Known rows, with every step that occurs:
timam, dizas, nevo: [ 39.2 -12.2  19.9 -27.4 -27.2 -37.7 -12.0  -4.7  -2.3  -6.2 -12.3   2.4
   5.7 -19.7  -4.3  13.0   7.5  26.9  17.2  -3.7  29.6  26.2 -10.9]
dizas, medo, bifan: [  0.4 -17.5 -13.2 -32.7  -0.4  14.9 -12.5   3.6 -17.7  -4.2  29.2 -14.3
 -70.3  12.4  36.1  -5.2  46.2   2.5  -8.2  19.4  21.7  44.1  15.7]
timam, dizas: [ 10.4  -9.1  17.7 -15.3 -28.4 -42.6   1.9  -1.0  -4.0  -9.1  -8.9  -7.7
 -23.3   1.0  19.2  -6.0   5.3  10.0   0.9   0.2  25.7  31.0 -13.3]
rizuk, kufo, nevo: [ 26.1 -15.2 -21.3  41.7  -3.3 -28.9  -0.6 -16.8 -26.1 -10.1  -8.7  -1.4
 -11.2 -37.1  -1.6  -5.8   9.3   9.9  10.6 -34.1  14.5  25.6  33.8]
kufo, dizas, medo, bifan: [-25.2 -13.2 -14.1 -22.8  27.0   2.3 -14.1   2.5 -34.9   7.6  41.8 -15.0
 -65.8   7.9  30.3  30.2  47.0 -14.5 -12.7   6.3  17.5  61.1  13.5]
kufo, nevo, rizuk: [ 14.0 -33.4 -20.6   3.3  14.9 -37.8 -25.0 -22.0   1.7 -20.0 -24.0  11.8
 -23.8 -13.1   5.8  -0.2  25.6   2.8  -6.1 -31.0  44.8  43.0  17.1]
kefenap, medo, bifan: [ 11.1  13.0 -41.2 -42.1   2.3  25.0  -0.5 -14.4 -14.2  41.9  23.7 -16.2
 -20.6 -19.9   3.2  45.5   9.5   4.2   7.6   9.0  12.1  56.8  -2.1]
kufo, kefenap, medo: [ 24.7  48.4  -6.7 -37.3 -20.8  -8.5   7.6   6.5  -4.7   6.5 -14.6  -7.2
  12.4 -14.0  10.7  23.0 -56.3  14.6  21.0 -15.8  27.7  39.2 -39.5]
nevo, rizuk, kufo, dizas, kefenap, medo: [-13.0  -4.6 -22.4  21.6  35.4  14.8 -12.6 -35.1  -7.8  61.3 -14.2 -24.4
  20.2 -30.3   2.6  52.9  -6.8 -16.9  13.9 -24.0  20.5  57.3  11.7]
dizas, rizuk, kufo: [ 39.2  -3.7 -20.2 -10.8  15.2  -3.4 -23.0  10.8 -24.1 -43.5  -4.8  10.6
 -12.4 -18.9  -4.1 -23.8  14.7  24.5  16.1 -17.9   2.8  17.8  33.0]
nevo, rizuk, kufo, kefenap, timam, dizas: [ 46.2  21.4  18.7   5.6   0.1  -0.4 -52.8   2.1  42.9 -18.2 -40.8  21.5
  -4.0 -15.1  58.4 -17.1 -58.3  22.2  -1.8 -31.7  28.6 -15.2 -31.9]
medo, rizuk, kufo, nevo: [ 13.1   6.9 -23.4  29.7   2.0 -46.9  25.0   9.2 -47.4 -19.3  -0.1   3.9
   1.9 -36.4 -14.3 -34.4  -4.2  20.2  18.4 -51.7  12.1  33.4  16.0]
kufo, dizas: [-14.1  -6.9  -6.5 -12.9   5.4 -27.3   5.7  -2.5 -36.6  -3.9   1.5  -0.8
 -19.5 -15.3  -2.6  29.1  -5.3   3.2  11.6 -29.2  14.5  53.0  -0.7]
nevo, rizuk: [  7.5 -21.4 -14.0 -29.3   2.3  -3.9 -24.2 -14.3   1.3 -17.4 -28.5  11.2
 -15.3  -7.0   1.3  -9.7   3.9  17.8   8.9 -22.9  30.3  34.4   5.4]
timam, dizas, rizuk, kufo: [ 37.6  -4.2   2.9  -0.4   8.2 -27.4 -27.4  12.3  -6.5 -41.4  -1.9   4.0
 -12.1  -8.1  14.8 -22.5  19.2  16.2   0.3  -0.7  11.6  12.5  19.0]
medo, bifan: [  9.0  -9.3 -24.1 -36.5  -3.3   7.8  -3.0  -6.8 -20.6  14.9  16.6  -9.1
 -47.8 -10.2   8.6   8.7  24.2  10.9   1.9   0.7  18.4  44.1   7.3]
kufo, dizas, kefenap, bifan: [ -9.8 -11.5  -8.8 -19.1  30.8  -4.0   7.8 -25.2 -25.7  59.6  19.2 -38.1
 -32.2   3.5   8.0  36.5  18.1 -30.8   8.0   1.9  21.8  63.2 -16.6]
timam, dizas, kefenap, medo, rizuk, kufo: [  1.1  24.7   5.4  15.5 -19.2 -26.8  40.1   3.5 -18.5  46.7   0.6 -38.5
  25.6 -18.5  14.0  -2.2 -17.5   5.5  19.2  -3.3  14.1  43.6 -21.7]
nevo, rizuk, kufo: [ 14.2  -9.7 -20.6  -0.2   8.7  17.9 -29.1 -16.3  -1.9 -10.4 -32.9   8.7
  -0.7 -27.8  -7.6 -24.1  -6.9  20.1  16.3 -33.0  16.4  15.8  29.3]
kefenap, bifan: [ 19.0   7.4 -20.4 -46.1  10.3   9.0  -4.2 -11.5 -13.4  17.2   9.1 -11.1
 -26.4  -0.4  -4.6  -2.6   2.7  -1.4  17.3  -1.0  10.7  37.8  -9.3]
dizas, kefenap: [  8.1 -38.6   9.3  -8.7 -31.5 -16.3  23.6 -15.0 -18.3  17.9 -15.0 -26.8
 -33.6  -2.6  21.4  -1.6  17.9   7.8  10.2   0.6  33.5  44.0  -5.1]
dizas, nevo, rizuk, kufo, kefenap, timam: [ 76.4  18.0  -3.5 -14.8  12.4  30.0 -63.8  -0.4  26.1 -21.9 -49.0  38.3
  26.6 -45.3  17.4  -2.5 -61.7  48.0  27.4 -52.1  24.8 -13.9 -13.9]
kufo, nevo: [ 16.0 -28.6 -12.4  10.1  -9.4 -48.7   6.7 -11.9 -22.0 -15.0  -6.9  -0.3
 -27.4 -16.2   6.5   5.6  21.3   6.1   2.8 -23.7  31.3  44.6  12.4]
timam, dizas, medo, bifan: [  0.2 -14.9  10.6 -23.8  -8.7 -13.2 -16.7   5.8   0.5  -2.0  31.9 -19.8
 -69.7  24.5  55.0  -5.5  51.9  -7.7 -23.6  36.8  30.6  38.2   0.4]
rizuk, kufo: [ 21.8  -0.9 -12.6   5.9 -17.5   3.7   1.9  -7.1 -24.9  -8.8 -13.1  -0.4
  -7.7 -30.9  -5.9 -20.2 -12.3  25.1  24.2 -23.9   2.5  14.9  22.7]

Rows:
[ 42.4  21.9  37.7  15.6 -19.0  -5.5 -31.6  23.8  24.3 -33.1  -8.3   4.0
 -30.1   5.9  87.0 -26.6 -46.3  16.6  -4.5  -4.0  19.3 -13.0 -28.9]  rizuk, kufo, kefenap, timam, dizas, medo
[  6.4  -6.4  28.6 -15.2 -11.5 -36.9   4.1  39.5  -6.5 -38.9  11.1   7.2
 -42.0  23.4  70.8 -34.4  -7.5  24.4  -2.4  -4.9  14.0  22.3 -34.8]  kefenap, timam, dizas, medo, rizuk
[ 31.3  26.5  -5.6  -9.2   0.3  10.0 -33.1  -2.2   9.8 -18.4 -39.6  12.2
   8.4 -22.7   4.6 -27.7 -44.6  21.1  16.0 -43.6  32.2   6.6  -4.0]  nevo, rizuk, kufo, kefenap
[  9.2 -18.3 -12.3 -32.9  33.3 -11.7 -41.6 -18.6 -12.5  -2.0 -20.2  20.3
  14.5 -30.4 -26.2  41.8   4.2  17.7  21.4 -41.5  31.3  47.8   5.4]  kufo, dizas, nevo, rizuk
[ 36.9  60.1 -14.0  -9.0 -17.7  12.3   3.7   2.8  -7.8   9.2 -15.0  -7.0
  30.4 -36.2   5.1   8.6 -64.8  18.2  30.8 -26.2  11.8  20.9 -19.6]  rizuk, kufo, kefenap, medo
[  6.5  46.6 -31.8  -8.7  -6.5   0.3  30.7  14.1 -41.5  10.6   1.2  -3.3
  36.1 -37.6 -21.9  -8.1 -41.5  25.9  39.6 -36.3  -9.0  38.3  -4.1]  kefenap, medo, rizuk, kufo
[  8.2 -33.7  31.1   0.2 -37.8 -44.1  17.6 -12.1   0.2  23.3 -12.8 -34.3
 -35.4   8.0  37.3  -0.2  25.0  -1.7  -2.8  16.4  41.3  39.7 -18.6]  timam, dizas, kefenap
[ 17.1 -29.0  31.0  -6.3 -17.4 -19.7 -21.8  13.9  17.7 -29.9   5.4   1.2
 -57.9  21.5  84.5  -7.9   2.7  13.0 -11.6  14.2  19.4  14.0 -16.3]  kefenap, timam, dizas, medo
[ 53.7  33.6  18.9 -11.9  -2.4 -35.8 -30.8  27.3   4.5 -48.7 -13.0   5.1
  -2.5  -4.8  25.8 -27.4 -20.9  14.9  -0.4  -9.5  27.6   3.2 -13.5]  timam, dizas, rizuk, kufo, kefenap
[  4.3  19.1 -16.2  -3.0 -11.1 -13.0  27.5  19.8 -47.5 -19.0  -4.2   3.8
   8.8 -29.4 -19.0 -45.2 -24.0  33.3  32.0 -45.1  -3.2  24.3   3.4]  medo, rizuk, kufo
[-18.8  51.4 -32.5   1.7  21.0 -11.3  27.7  12.1 -54.8  21.9  15.1  -4.7
  38.4 -41.9 -27.9  28.0 -43.5  12.0  34.4 -50.6 -12.4  55.5  -5.0]  kefenap, medo, rizuk, kufo, dizas
[ -3.6  13.6  18.4   8.2 -16.4 -34.0  13.2  32.1 -25.2 -34.5   9.8  -8.6
 -14.8   3.2  26.6 -58.9   0.5  15.1   9.3  -8.3   9.2  19.9   0.3]  timam, dizas, medo, rizuk, kufo
[ -7.4  -4.6 -20.2   9.9  37.3   2.6 -32.7 -18.9 -15.4   1.8 -17.1   9.7
   2.6 -32.9 -13.3  11.7  -8.2   3.9  13.2 -45.7  11.7  33.8  26.7]  nevo, rizuk, kufo, dizas
[ 79.9  25.2  27.8  -1.3 -20.1  -6.7 -36.8  10.5  21.3 -12.7 -27.1  22.2
  21.5 -36.1  35.8   4.9 -62.5  41.8  19.2 -27.4  19.7 -16.2 -32.6]  rizuk, kufo, kefenap, timam, dizas, nevo
[  2.9 -18.4  30.3 -11.9 -24.9 -37.2  -5.4   9.3  -1.1 -28.3   5.5 -13.9
 -43.6  24.7  47.5 -18.6  28.2   0.8  -6.6  21.0  30.7  30.9  -5.8]  timam, dizas, medo
[-18.6 -32.7   7.0   2.8  -3.0 -30.0  20.5 -16.2 -33.5  31.1  -1.5 -26.0
 -29.9  -6.8  15.3  31.2  14.3  -9.4   6.0 -14.2  30.6  60.4  -6.9]  kufo, dizas, kefenap
[ 67.7  21.9  -2.8 -12.7  16.6  13.4 -40.0  30.3   2.1 -54.7 -17.2  29.2
 -15.0 -16.9  43.9 -19.8 -42.4  37.0  10.1 -32.8  10.9  -8.9 -13.2]  dizas, rizuk, kufo, kefenap, timam
[  2.5  -0.4 -11.8  33.4   5.6 -39.4  16.3  21.4 -43.9 -39.0  12.0  -1.7
 -18.1 -13.8  12.9 -48.3  20.7  11.1   9.8 -30.7  14.0  32.9  25.4]  dizas, medo, rizuk, kufo, nevo
[ 13.5   7.0  18.0  14.5  -8.0 -15.4  -1.9  36.8  -8.2 -34.9   9.2   7.8
 -26.5   4.5  62.2 -48.3 -18.7  25.9   4.6 -15.0  -3.1   3.5 -13.3]  kefenap, timam, dizas, medo, rizuk, kufo
[ 35.7 -23.5 -10.8 -42.1   7.8   0.8 -37.5 -15.5   3.1 -15.6 -32.1  20.0
  11.4 -26.8 -20.6   6.0   7.8  31.9  25.7 -27.5  35.2  30.3   9.6]  dizas, nevo, rizuk
[ -7.0   4.6 -15.7  16.2  10.8  -8.3  -1.6  -8.0 -39.9   1.9  -0.8  -2.2
  -0.9 -36.3  -9.1  17.0 -14.0   8.3  20.7 -36.5  -0.1  34.5  19.6]  rizuk, kufo, dizas
[ 10.6  32.7 -39.5  24.8   8.7 -31.1  27.2   3.8 -40.3   7.9   7.4  -4.9
  31.3 -43.4 -18.5   4.8 -18.7  14.2  23.7 -45.9   3.6  47.1   9.1]  kefenap, medo, rizuk, kufo, nevo
[-16.6  -2.0 -21.9   7.3  32.3  21.2 -20.2  -3.1 -34.6  11.0  41.9 -12.7
 -49.2 -12.5  20.6  16.8  34.5 -12.0  -4.0  -2.6   1.4  42.0  35.7]  rizuk, kufo, dizas, medo, bifan
[ 40.0  57.5 -14.1 -26.4  10.4  21.9 -13.0  -0.5  -6.1  12.6  -1.6  -8.0
  -1.0 -18.5  -1.8 -22.9 -45.1   0.3  23.5 -18.5  13.4   9.7 -19.6]  rizuk, kufo, kefenap, bifan
[-35.3   6.6   0.3 -18.1  17.7 -38.6  22.7  33.1 -56.1 -30.3  23.0  -3.2
 -28.1  10.3  10.2 -10.1   7.4   6.8  11.8 -29.9  13.2  61.5  -9.7]  kufo, dizas, medo, rizuk
[  5.2 -27.8   0.7  38.9  11.4   8.6  -0.9 -16.2 -19.2  32.3  -6.6  -8.9
 -24.8 -28.8  41.9  31.5 -14.4   5.3  10.3 -29.0   4.7  27.7   1.9]  rizuk, kufo, dizas, kefenap, timam
[ 32.1  51.8 -21.1 -14.9  10.9  24.1 -30.6  -7.8  17.0   6.5 -35.2   4.2
  35.3 -33.1   2.3   9.3 -60.8  14.2  21.9 -33.4  23.9  20.5 -11.8]  nevo, rizuk, kufo, kefenap, medo
[ 52.3  32.3  -5.4 -20.5   9.9  -6.2 -26.2  26.4 -13.3 -57.6 -12.7  13.4
  -3.9 -14.8   9.7 -29.7 -23.1  25.4  13.1 -26.1  18.4   8.3   1.7]  dizas, rizuk, kufo, kefenap
[ 20.8  59.1  -2.7 -10.7 -16.6 -18.4  25.1  34.2 -37.1 -27.7 -15.6   4.5
  15.5 -25.8  -4.7 -51.1 -64.0  34.8  31.5 -54.3  12.6  14.8 -26.3]  medo, rizuk, kufo, kefenap
[ 35.6  36.0   2.1  -2.3 -22.7  -0.6  -1.9   7.3 -14.9 -19.0 -20.8   1.5
   1.1 -27.5   6.7 -26.4 -48.6  22.7  24.1 -33.4  17.2   7.4 -10.0]  rizuk, kufo, kefenap
[ 43.8 -17.5 -27.0  24.1  25.7 -34.4 -24.1   1.6 -26.2 -47.1  -0.5  10.8
 -16.5 -24.4   1.4 -11.5  37.1  10.9   2.6 -24.0  14.5  25.0  45.9]  dizas, rizuk, kufo, nevo
[-24.2   2.8  -5.2  22.2   8.4 -27.1  39.3   6.4 -59.9  24.4   5.5 -23.8
   0.6 -27.4  -7.9  -8.7  -7.5   5.0  24.6 -44.2   9.3  51.0  -0.8]  medo, rizuk, kufo, dizas, kefenap
[ -3.7   2.1 -17.0  11.8  37.9  12.0   2.3 -29.9 -29.1  66.4  17.2 -37.7
 -17.5 -17.9  -0.7  22.5  10.0 -28.2  15.9  -7.2   6.7  43.7   6.8]  rizuk, kufo, dizas, kefenap, bifan
[ 73.8  16.2  36.8 -32.1 -27.0 -25.1 -31.8  14.2  24.0 -16.8 -24.7  22.0
   1.8 -15.9  45.1  16.1 -51.3  37.5  15.2 -19.6  36.7   0.4 -54.0]  kufo, kefenap, timam, dizas, nevo
[ -2.1 -44.1   9.1  10.0   5.7 -12.7   5.6 -11.1 -16.8  29.8  -3.5  -9.9
 -41.7  -7.6  51.7  42.9  -6.1   2.5   2.3 -20.6  20.4  47.2 -19.2]  kufo, dizas, kefenap, timam
[-13.6 -29.0  -7.8  24.6  26.5   1.9 -16.6 -31.6 -14.2  30.7 -22.6 -15.6
  -9.4 -25.2   5.6  16.2  10.9 -10.0   7.5 -32.2  25.5  42.1  19.9]  nevo, rizuk, kufo, dizas, kefenap
[  3.0  20.8 -18.5   9.0 -11.0   0.5  47.5   3.3 -39.4  41.8  -0.8 -30.7
  25.4 -30.1  -4.9  -1.7 -21.9  14.1  34.1 -20.8   6.5  46.1  -7.4]  dizas, kefenap, medo, rizuk, kufo
